What can hang from each mark
G: C V Y
L: U
F: V W
U: V Y
C: G
Y: F G U
V: F U
W: F

Every row comes from one small tree of marks. The marks that hang from a mark follow it in brackets, in alphabetical order. Every link used is in the known rows. Which tree was each row made from?
In the rows, zero is written as 128.
Known rows
G{C V{F{W}} Y{U}}: [141 125 169 142 129  52  66 111  97 113 171 129 102 153 125 160 122  98
 140 118 158  37 102 136]
V{F{W} U{Y{G}}}: [101 124  95 105 105  83 150 228 123 122 101 130 104  85 117  99 109 145
  65 137 118 123 144 120]
F{V{U{Y}} W}: [ 80 111 103  97 139  84 147 154 135 125 141 121 134  95 121  73 124  87
 141 143 164 153 177 170]
G{C V Y}: [163 114 181 153 160 105  77  79 122 144 155 114 156 176 126 218 164  92
 189 152 145  43  91 127]
G{C V{F U{Y}}}: [140 118 131 148 156 111 102 163 112 104 149 107 169 103 106 185 128  97
 106 144 121  95  85 120]
G{C V{U} Y{F{W}}}: [131 125 159 138 134  91  68 144 139 137 196 120 110 157 140 118 147  89
 161 136 135  63 131 141]
Y{F{V}}: [110 140  98 123 126 178 149  47 149 119 134 128 131 151 123 111 109  96
 160 105 100 196 181 142]
Y{G{C} U{V{F}}}: [163 124 118 144 121 193 150 126  99  96  80 152 175 130 111 188 115 168
 100 115  59 136  89 111]
L{U}: [146 132 144 142 107 151 141 116 158  94 118 113 113 106 158 130 127 167
 189  98 173 157 119 118]
Y{F}: [134 141 111 141 118 166 150  93 158 118 115 135 135 142 126 128 114 121
 134 104 114 173 145 126]
G{C V{U{Y}}}: [144 109 154 149 176 115 117 145 125 124 150 115 195 114 122 183 152  93
 147 159 129  90  77 139]
C{G}: [129 125 142 116 111 129 154 112 148 154  94 125 140 139 139 137 129 140
 170 144 195 151 136 110]
C{G{Y}}: [127 128 157 107 108 119 122 120 139 162 106 120 115 162 136 152 151  99
 182 161 190  86 156 106]
Y{F{W} G U}: [126 141 115 124  97 131 170 110 139 129 115 170 100 141 145  57  99 155
 120  86  84 156 147 140]
C{G{V Y{F{W}}}}: [118 144 159 107 125  99 101  75 137 202 165 128  79 186 150  85 161 106
 153 144 179  96 165 124]
C{G{Y{F{V{U}}}}}: [ 96 138 111  91  88 156 121 124 152 138 151 118  81 150 134  85 126  55
 188 151 141 145 190 111]
Y{F{V W}}: [ 94 135 100 108 121 135 144  63 150 141 153 132 115 149 132  54 109 108
 143 101 136 190 204 163]
V{F U{Y{G{C}}}}: [133 119 106 123 117 131 137 220 115  96  99 127 174 105 107 158 113 103
  76 144  85  92 114 113]
L{U{V}}: [151 128 136 145 129 215 151 106 143 107  99 117 132 103 146 157 155 199
 170 112 153 187 115 120]
C{G{V Y{F}}}: [137 146 156 122 129 150 103  58 136 187 148 125  94 186 138 139 161  93
 173 147 146 107 136 100]
W{F{V{U}}}: [108 111 119 142 141 145 102 123 164  91 133  95 110  93 143 120  94 130
 203 138 127 192 118 139]
W{F{V{U{Y}}}}: [ 96 117 111 126 164 148 115 132 150 104 130 101 147  90 131 114 111  85
 161 152 112 170 128 153]

Which tree is each row?
[170 125 148 156 130 124 121  93 100 107 128 141 141 142 127 182 105 153
 139 109  81  97  55 104] | Y{G{C V{F}} U}
[134 144 103 126 130 211 149 138 115 103  92 115 142  83 118 152 147 154
  85 117 128 171 132 120] | L{U{V{F} Y}}
[146 131 146 136 146 131 126  73 132 173 156 144 155 178 149 106 140 149
 118 116  92 115 126 141] | Y{F{W} G{C V}}
[137 121 111 123 164 201 187 108 114 163  57 147 194 133 107 178 167 151
  95 156  73 154 129 127] | U{V Y{G}}
[116 123 107 127 127 138 134 132 121 125  97 121 119 113 108 151 129 187
  88 123 160 174 146 131] | U{V{F{W}}}
[103 134  95 108 116 124 171 187 143 138 117 149 129 111 131  48 122 118
  80 126  83 143 163 140] | V{U{Y{F{W} G}}}
[149 129 103 143 112 189 164 117 105 100  63 153 121 112 109 181 110 194
 105 110  68 176  97  98] | Y{G U{V{F}}}
[139 136 137 122 167 130 140  85 118 186 150 150 191 171 135  96 153 109
  78 131  75  94 143 159] | U{Y{F{W} G{C V}}}
[147 137 171 141 139  99  85  68 122 134 188 147 127 179 143 111 136  75
 155 108 121  58 121 155] | G{C V Y{F{W} U}}
[113 118 111 106 113  82 133 233 116 114 115 129 158 102 119 109 113 121
  55 141 113  92 138 133] | V{F{W} U{Y{G{C}}}}
[118 118 135 132 152  73  96 181 110 121 164 111 150 102 118 130 127 110
  86 144 160  90 107 141] | G{C V{F{W} U{Y}}}
[126 136 118 125 106 171 130 146 130 105 115 112  91  91 142 111 128 211
 115 100 181 187 144 124] | L{U{V{F{W}}}}
[ 97 136 100 114 126 119 150 188 153 123 136 136 132  99 126  56 120  90
  88 123 127 152 164 154] | V{U{Y{F{W}}}}
[149 145 128 132 131 153 136 111 108 134 119 117 103 107 137 141 140 170
 111 117 105 124 101 100] | L{U{Y{G{V{F}}}}}
[148 123 150 141 126  80 117 108  99 122 144 146 122 142 136 137 105 172
 119 105 115  92  83 126] | Y{G{C V{F{W}}} U}
[132 143 154 142 132  93  98  68 127 143 173 147  70 162 139  99 133  95
 168 104 126  93 125 144] | G{V Y{F{W} U}}
[112 128  95 128 117 115 133 207 129  84 105 114 126  76  98 154 104 105
  94 140 133 137 116 112] | V{F U{Y}}
[163 119 153 162 139 125 150  60 117 134 116 151 115 139 138 173 123 177
 185 117  92 132  57 108] | Y{G{V} U}
[102 120 108 132  89  68 117 215 143  87 128 110  74  81 122 118  89 162
 119 121 184 152 131 117] | V{F{W} U}
[126 121 108 101 148 160 152 156  94 151  87 142 201 131 103 142 149 143
  23 147  96 110 159 145] | U{V{F{W}} Y{G{C}}}
[106 125 152 110  99  55  73 182 122 155 161 101  36 126 135 121 135 137
 156 163 219  85 131  94] | C{G{V{F{W} U} Y}}
